Each row was made from one walk, in order. Every step used is in the known rows, and no mark comes twice. Write each row's walk.
Known rows
vinesi -> rero -> bidog: [  2.6  36.1   9.5 -13.0   6.8 -29.5 -16.5  -8.5 -13.2  -5.5   0.4  -8.5
  -3.6   6.8  19.3   1.2 -24.6 -18.1  15.0  24.3  16.8  -6.7  37.8  -8.1
   7.7]
bidog -> lise: [  0.9  44.7  11.7 -18.7  11.2 -27.2  17.8  -4.3   4.9  -7.4 -10.1  18.9
   5.0   7.2  40.3  -3.2  -3.2  -5.0  19.9  10.4  16.0 -14.7  26.5 -16.4
   3.5]
bidog -> rero: [  3.0  42.4  11.8 -16.3   7.2 -33.4   6.0 -20.0  -0.4  -5.5   0.0   6.5
  -4.7   7.9  44.4  -0.7 -15.1 -10.1  21.9   9.6  15.5 -17.9  38.5 -23.5
   3.9]
nukiso -> tabi -> vinesi -> rero -> bidog: [ 10.8  56.8  12.8 -13.6   5.8 -16.3 -34.1 -33.0   2.2 -12.6 -14.4 -15.9
   5.9   7.3  14.5   8.4 -27.2  -9.3  22.7  34.7  10.6  -7.4  48.4 -18.5
  13.5]
rivo -> lise -> vinesi -> rero -> bidog -> tabi: [ -2.7  58.4  11.5   2.3  12.9 -14.9 -17.9 -41.3  17.7  -1.0  -0.4  -8.4
  10.6   5.0  22.3   0.6 -14.7  -8.3  13.3  33.9  14.3 -19.4  26.9 -17.7
  11.9]
lise -> zimesob -> tabi -> vinesi -> rero -> bidog: [  6.1  52.9   8.7  -6.9  10.7   4.3 -24.8 -23.8  -1.2 -16.6  -4.3 -32.5
   2.9   6.6   6.9   5.1 -17.0 -13.3  20.8  57.7  13.7  -7.4  47.1 -19.8
  25.1]
lise -> vinesi -> tabi -> nukiso: [ -3.2  61.8  15.2  -2.2  -4.5   3.5 -13.9 -39.8  14.6 -10.6 -16.5  13.6
  -0.3  12.3  26.8 -27.1 -20.8  -4.2  38.0  35.0   1.6 -20.1  18.6 -27.3
   2.4]
nukiso -> tabi -> zimesob: [  2.8  50.1  21.1 -19.2   4.2 -12.4 -18.7 -27.7  39.9 -10.8 -13.2  -8.0
  -0.1   7.8  30.5   5.9 -21.0   2.1  29.3  17.0   2.4  -9.7  37.7 -18.3
  -0.9]
tabi -> vinesi -> rero -> bidog: [  9.6  50.8  12.1 -12.5   8.7 -19.1 -17.1 -20.4  -6.9 -15.0  -8.0  -9.6
   3.0   5.5  18.9  -1.0 -25.5 -17.0  21.2  32.6  17.9  -4.2  47.9 -11.4
   6.1]
nukiso -> tabi -> vinesi -> rero -> bidog -> lise: [ 11.3  62.1  14.4 -13.6  17.7 -18.1 -16.7 -27.5  15.6 -14.4 -17.6 -12.1
   6.9   8.6  22.8   9.4 -14.6  -7.1  17.5  31.4  18.5  -6.6  43.2 -26.9
  19.6]
rivo -> lise: [ -4.2  48.8   8.8 -14.5  -1.7 -30.2  18.9 -10.6   8.7 -10.0  -5.1  23.6
  18.8   0.2  31.4   2.9 -10.3  -3.4  17.2   6.0  12.5 -16.9  26.0  -6.5
  -2.5]
tabi -> zimesob -> lise -> vinesi -> rero -> bidog: [  5.0  65.8  17.2  -6.9  20.7 -16.3  -5.2 -36.3  29.5  -8.0  -1.4 -12.7
   6.9   3.4  18.4   3.0 -22.8 -13.9  18.0  40.6  21.1  -1.1  32.3  -1.1
   3.3]
nukiso -> tabi -> vinesi -> rero -> bidog -> lise -> rivo: [ 13.5  62.5  12.1 -10.5  17.8 -16.0 -20.0 -30.7  28.5 -21.5 -13.6   0.8
   3.2  13.2  19.8   3.7 -12.5  -3.7  15.4  34.1  16.3  -8.7  28.7 -11.0
  19.9]
nukiso -> tabi: [  1.9  46.2  11.2 -20.9  -3.7 -24.5 -19.1 -21.2   9.2  -3.6 -11.7   8.9
   8.4   8.1  28.6   4.2 -18.4   0.6  26.7  12.3  -0.8 -18.2  33.3 -18.0
   7.1]
zimesob -> tabi -> vinesi -> rero -> bidog -> lise -> rivo: [  7.0  62.1   7.0  -5.4  18.8 -13.8 -13.8 -22.5   8.3 -22.9  -4.9   3.7
  10.5  15.1  18.6   0.5  -7.0  -7.3  15.6  45.3  18.6 -10.8  31.0 -12.7
  24.5]
lise -> zimesob: [  1.2  35.7  10.8 -18.4   1.8  -5.0   5.5 -11.5   9.1  -5.8  -5.1  -2.1
  -5.4   1.7  27.0  -4.0  -8.9  -7.7  21.7  23.1   6.8 -10.4  27.8  -6.2
   6.7]
tabi -> vinesi -> rero -> bidog -> lise: [ 10.8  54.4  14.5 -10.9  20.4 -20.1   0.2 -14.7   0.0 -16.8 -12.5  -6.5
   2.2   6.2  26.7   0.0 -12.0 -15.0  16.6  32.5  26.5  -4.2  42.2 -21.0
  11.7]
rero -> vinesi -> tabi: [ -4.3  53.2  13.9  -6.3  -2.1 -21.1 -35.4 -22.1  12.5  -6.5  -8.3   9.0
  -7.3  17.2  23.2  -7.4 -19.8  -3.9  29.3  40.4   6.5 -22.6  25.4 -32.3
  12.4]
zimesob -> tabi -> nukiso: [ -4.7  47.0   6.1  -8.8  -2.0 -17.3 -14.3 -23.6  -9.2 -15.7 -11.9  20.5
   8.5  10.4  31.9 -12.7 -18.2  -3.8  36.9  26.2   1.0 -19.2  35.4 -22.7
   2.8]
lise -> rivo: [  2.0  40.1   7.9 -16.1  -1.6 -24.0  -3.6 -14.4   5.8 -12.9  -1.6  30.2
   2.9   9.5  31.4 -11.1 -12.5  -1.4  22.1  13.3   4.1 -16.2  17.9   7.7
   2.8]
vinesi -> tabi -> zimesob: [ -3.9  49.0  23.6 -14.5   4.2  -9.7  -6.2 -22.5  41.7  -8.0  -7.8 -11.4
  -9.7  16.2  22.2  -3.7 -20.4  -1.6  26.8  27.8   8.9 -10.4  33.0 -27.9
   2.2]
zimesob -> tabi -> vinesi -> rero -> bidog -> lise: [  5.0  62.5   9.4  -8.6  19.1 -18.8 -14.0 -18.8  -1.8 -15.4  -9.2 -10.2
  12.2  10.7  19.1   6.9  -9.6 -11.3  19.9  44.8  20.8  -9.5  45.6 -30.0
  20.3]
rero -> bidog: [  2.6  30.7  11.7 -12.5   1.0 -25.9 -12.0   3.3  -9.9  -5.7  -4.1   4.2
   6.6   7.4  26.9   0.2 -19.5 -13.7  20.3  21.7   7.5  -8.1  35.5   0.2
   4.2]
vinesi -> rero -> bidog -> tabi -> nukiso: [  1.6  38.2  11.8  -3.5  12.8 -18.4 -33.4 -32.5   0.9 -11.7  -9.2  -9.8
 -17.6  10.5  29.8 -16.0 -23.5 -11.5  23.7  35.9  12.4 -13.2  38.8 -23.9
   7.4]
vinesi -> tabi: [ -5.2  45.8  12.8 -16.2  -3.2 -17.2  -9.6 -15.6  11.0  -1.9  -6.0   3.0
  -0.2  14.3  22.4  -5.5 -17.7  -2.0  24.0  24.8   6.0 -18.4  29.2 -26.8
   8.8]
lise -> vinesi -> tabi: [ -4.1  60.4  13.2  -9.6  -3.1  -3.6 -12.1 -31.4  12.6  -0.1  -7.3   6.2
   6.3  14.3  21.8 -11.4 -17.9  -2.7  30.1  31.1   1.3 -20.4  20.5 -24.6
   7.4]
vinesi -> rero -> bidog -> lise: [  3.0  42.3  11.0 -13.5  17.2 -28.7   0.6  -3.4  -1.1  -7.2  -3.5  -8.8
  -2.7   7.7  26.3   4.0 -12.4 -16.5   9.7  19.0  25.0  -7.3  33.7 -15.7
  13.6]

Write each row's walk
[  2.6  57.0  14.7 -16.1  13.9 -24.8  14.5 -24.6  43.4 -17.5  -2.5  27.6
   6.6   6.6  30.7  -2.6 -10.2   2.8  21.3  22.7  13.0  -9.1  19.0  11.3
  -0.5] => tabi -> zimesob -> lise -> rivo
[ -2.6  45.5   7.8  -8.1   0.9   5.3 -11.5 -27.1   7.3 -18.1 -10.8   1.9
  -0.4   6.8  27.9 -12.0 -11.2  -3.3  32.4  38.5   2.0 -15.9  31.4 -18.3
  10.8] => lise -> zimesob -> tabi -> nukiso
[ -0.1  55.4  17.0  -5.9   8.6  -5.6  -7.4 -11.9  17.5   0.5  -9.1  -1.5
   6.6  16.3  24.0  -3.8  -9.3  -9.1  20.2  41.0  10.7 -14.1  18.1 -22.5
  17.5] => rero -> bidog -> lise -> vinesi -> tabi
[  2.5  50.1  12.9  -6.6   8.4 -35.3 -22.1 -28.4   1.2  -9.3  -2.4  11.7
 -14.5  10.1  45.4  -2.2 -17.5 -11.4  27.0  25.2  16.5 -22.3  34.2 -28.7
   6.7] => bidog -> rero -> vinesi
[  4.1  53.8  15.7  -8.9  28.8 -23.7 -20.2 -36.4  50.1 -11.3   3.5  -7.0
  -9.1  12.1  21.9   2.5 -17.4  -2.1  10.7  43.6  18.0  -8.6  27.7  -1.0
  13.2] => vinesi -> rero -> bidog -> tabi -> zimesob -> lise -> rivo
[ -4.1  47.9  13.1  -8.0  -4.3 -12.4 -10.7 -26.4   9.9 -14.3 -14.5  13.4
  -4.6  14.7  27.2 -20.0 -21.2  -3.8  32.6  26.6   6.0 -18.5  28.1 -28.9
   3.9] => vinesi -> tabi -> nukiso
[ -8.3  73.0  24.0  -2.0   2.1   0.8   7.2 -40.1  55.2 -10.1  -7.4  -1.8
  12.9  11.0  20.6  -3.0 -15.0   0.5  24.7  31.6  10.2 -16.0  18.5 -22.7
  -1.7] => rivo -> lise -> vinesi -> tabi -> zimesob
[  3.6  57.5  11.8 -15.1  15.6 -17.4 -18.9 -47.7   7.3  -8.3 -10.7  -7.1
  -6.8   7.9  28.6  -8.4 -15.5  -1.5  27.2  33.6  14.3 -18.2  44.7 -35.2
   5.8] => bidog -> tabi -> vinesi -> rero
[  8.1  66.8  10.8 -19.3   4.9 -16.0 -22.0 -47.4  14.2 -14.9 -15.5  -6.2
   6.1   5.9  19.3   3.3 -21.9  -1.6  27.2  23.8  10.6 -13.5  45.0 -29.7
   8.7] => nukiso -> tabi -> vinesi -> rero
[  1.0  56.8  16.7 -18.7  13.5 -27.7  15.2 -19.1  32.8 -12.1  -7.3  12.9
   7.8   3.4  31.8   4.3 -13.4  -2.3  23.5  21.7  15.8  -8.0  33.9  -6.0
  -1.6] => tabi -> zimesob -> lise
[ -0.4  72.0  17.9  -4.6  11.5 -20.2 -19.9 -36.4  58.6 -19.2  -4.9  20.2
  -9.3  17.9  20.7  -4.2 -15.8   4.1  24.8  50.7  12.8 -16.0  13.1 -12.4
  12.3] => rero -> vinesi -> tabi -> zimesob -> lise -> rivo
[  0.3  52.1  12.7   4.1  13.7  -5.1 -36.2 -50.0   6.6  -8.3  -9.5  -9.3
 -10.9  10.2  31.1 -22.4 -23.9 -11.9  29.3  41.6   8.8 -15.6  31.7 -21.3
   5.2] => lise -> vinesi -> rero -> bidog -> tabi -> nukiso
[ -4.6  47.3   9.2 -13.1   0.8 -11.0  21.9 -12.1  23.8  -9.5  -4.8   6.2
  11.5  -2.6  25.1   5.0  -3.8  -2.5  13.7  17.9  12.7 -14.0  24.0  -3.7
   5.5] => rivo -> lise -> zimesob
[  2.8  51.8  13.8 -15.0   8.8 -16.5 -14.7 -34.0   3.2  -9.7 -15.8  11.3
   4.4   7.1  36.4 -10.9 -11.8   3.3  32.6  32.7   7.5 -20.5  42.2 -27.6
   3.5] => bidog -> tabi -> vinesi
[  4.0  77.7  18.2 -15.4  10.7 -10.8  -6.7 -50.2  49.6  -6.5 -14.8   8.4
  17.9   3.8  27.6   6.0 -17.7   3.8  31.2  29.4   4.1 -11.3  27.2 -11.3
   2.0] => nukiso -> tabi -> zimesob -> lise -> vinesi
[ -3.2  63.9  15.5  -9.3   8.1  -5.0   7.5 -28.0  24.0  -0.2 -11.9   7.2
   6.3  15.4  29.0  -8.9  -5.1  -1.7  24.7  30.7   9.6 -19.9  16.1 -31.3
  11.8] => bidog -> lise -> vinesi -> tabi
[ -4.2  63.1  10.4  -6.8  -2.4 -15.6  14.0 -27.4  11.1  -7.9  -5.9  23.6
  24.6   0.4  29.6  -4.0  -8.7  -3.8  23.1  12.9   8.7 -19.6  18.6  -3.1
  -4.1] => rivo -> lise -> vinesi
[ -1.2  59.9  25.7  -1.2  11.8 -17.3 -31.4 -38.2  45.7 -12.4  -4.3 -17.0
 -26.1  20.7  34.6  -2.1 -22.2  -6.7  28.7  42.5  18.3 -18.3  35.0 -46.0
   9.5] => bidog -> rero -> vinesi -> tabi -> zimesob
[  4.7  56.1   7.4  -8.8   8.5 -16.2 -32.2 -22.6 -17.1 -14.9  -5.3 -12.2
  11.6  10.6  13.5   4.9 -22.7 -12.8  24.9  45.1  11.4  -9.8  51.0 -23.6
  16.6] => zimesob -> tabi -> vinesi -> rero -> bidog
[ -0.8  56.7  17.7 -17.6  21.7 -27.4  -2.4 -31.7  39.5  -5.9  -7.5   4.7
  -0.6   4.7  36.9   2.1 -10.0   6.5  25.1  31.8  12.6 -15.5  34.2 -18.9
   2.9] => bidog -> tabi -> zimesob -> lise
[  5.5  59.4  10.5 -16.6   7.6 -20.2  -2.6 -34.7  -1.2 -16.5  -9.8   0.9
   3.3   4.2  24.6  -5.8 -19.6 -10.1  25.6  24.2  18.1 -10.2  43.6 -20.6
  -1.5] => tabi -> vinesi -> rero
[  1.1  66.4   6.0 -13.6   6.7 -16.3 -18.5 -40.0  -9.8 -15.2  -7.3  -2.5
  10.6   8.3  18.6  -0.4 -19.1  -4.5  29.5  35.1  11.3 -16.1  47.0 -32.8
  10.9] => zimesob -> tabi -> vinesi -> rero
[  2.4  73.0  19.9  -1.8  20.8 -26.0 -18.9 -45.4  62.9 -20.5  -0.4  13.3
 -19.7  20.0  31.0  -1.9 -16.5   0.3  21.3  48.4  21.6 -20.6  19.0 -26.3
  18.4] => bidog -> rero -> vinesi -> tabi -> zimesob -> lise -> rivo
[ -3.9  60.2  21.4   3.8  19.7  -5.9 -16.4 -47.5  47.6  -7.6  -1.5 -25.2
  -0.2   6.3  24.0   0.1 -17.9  -7.3  16.4  38.9  16.8 -11.2  30.3 -18.6
   2.4] => rivo -> lise -> vinesi -> rero -> bidog -> tabi -> zimesob
[  1.5  68.8   8.9 -16.3   5.9 -22.7   9.0 -27.8   3.5  -1.8  -6.5  32.5
  23.2   0.1  29.3  -2.6 -12.1  -3.9  27.0  23.6   8.8 -17.2  22.4  -1.5
   2.5] => zimesob -> lise -> vinesi
[  2.5  57.4   9.2 -13.0   4.1   4.3  -5.7 -25.5   5.0 -16.7 -11.3  -4.7
  12.5   4.8  21.5   0.2  -8.3  -1.0  31.9  47.3   3.1 -14.6  41.0 -20.8
  15.7] => lise -> zimesob -> tabi -> vinesi
[  2.8  63.5   6.5 -12.4   9.7   2.6 -13.4 -40.6   6.7 -17.1  -6.1 -22.2
   1.3   6.7  13.2   2.5 -13.4  -5.8  26.2  46.5  11.4 -12.4  42.2 -29.0
  17.7] => lise -> zimesob -> tabi -> vinesi -> rero
[ 12.7  53.9  14.7 -11.4  23.7  -0.8   4.1 -16.9  17.2 -17.7 -10.9 -25.7
  -5.7   3.8  20.3   0.6  -6.1 -15.7  11.9  45.6  27.0   0.5  38.0 -15.0
  19.0] => tabi -> vinesi -> rero -> bidog -> lise -> zimesob
[ -2.0  57.7  17.0   4.3   5.1 -20.3 -33.0 -42.5  16.3 -18.9 -11.3  10.2
 -25.6  19.3  40.4 -18.4 -23.2  -8.9  34.3  40.0  15.1 -25.3  30.0 -47.9
  11.7] => bidog -> rero -> vinesi -> tabi -> nukiso
[  7.3  43.7   9.3 -11.2  17.6 -25.8  -1.4  -7.5  13.1 -14.3   1.3   4.7
  -6.4  13.0  25.8  -2.9  -8.6 -12.4   6.7  22.0  20.9  -7.6  18.6   2.9
  17.6] => vinesi -> rero -> bidog -> lise -> rivo
[ -2.9  66.2   7.1  -7.4   1.6   0.6   7.9 -29.9  21.6 -19.8 -11.4   1.4
  24.0  -0.2  19.1   6.9  -2.6   2.4  24.3  42.8   8.3 -17.7  34.4 -18.3
  14.2] => rivo -> lise -> zimesob -> tabi -> vinesi
[ -0.4  76.7  17.3 -10.1  26.5 -13.6  -9.0 -62.6  48.9  -4.1  -4.4  -8.0
  -2.1   5.4  27.7  -3.9 -14.4   0.4  24.0  39.1  16.5 -14.2  29.2 -25.7
   2.3] => bidog -> tabi -> zimesob -> lise -> vinesi -> rero
[  8.7  75.9  18.2 -10.2  18.3 -13.0 -25.2 -48.5  43.9  -6.6  -7.0 -19.1
  10.1   4.9  14.2  12.6 -26.3  -7.4  20.7  40.9  13.1  -4.1  33.1 -10.5
  11.5] => nukiso -> tabi -> zimesob -> lise -> vinesi -> rero -> bidog
[  2.9  51.1  17.3 -10.7  28.2 -26.7 -17.7 -32.1  38.7  -5.4  -0.4 -20.3
  -8.6   7.1  23.6   6.0 -19.7  -7.0  14.0  42.1  20.6  -7.1  42.0 -17.9
  11.6] => vinesi -> rero -> bidog -> tabi -> zimesob -> lise
[  0.3  29.1  12.8 -11.3   7.9 -24.0 -28.5  -7.0  -2.6   0.3  -4.6  -2.6
  -2.6  10.3  31.8  -1.3 -16.7  -6.7  21.8  34.0   5.0 -17.4  37.3 -13.6
   9.7] => rero -> bidog -> tabi
[  2.3  61.4  20.9  -4.0  22.4 -12.4 -17.6 -33.6  36.6  -2.7  -6.8  -4.4
   7.0   7.5  30.8   0.9 -15.1  -2.8  25.8  50.2   9.3 -11.0  29.9  -7.4
   5.1] => rero -> bidog -> tabi -> zimesob -> lise -> vinesi
[  1.2  58.2  13.7 -12.3   9.6 -13.2  14.6 -21.3   6.6  -5.3 -10.4  19.0
  12.4   7.0  39.9  -9.0  -2.3  -5.5  26.2  18.7  12.0 -15.3  18.5 -13.1
   1.6] => bidog -> lise -> vinesi
[  5.2  63.4  14.9 -19.2  11.3 -21.3  -4.3 -37.1  57.6 -16.9  -8.7  21.3
   9.3   9.5  25.4   7.5 -14.2  10.4  22.8  22.0   5.4 -12.9  20.9   2.1
   6.8] => nukiso -> tabi -> zimesob -> lise -> rivo
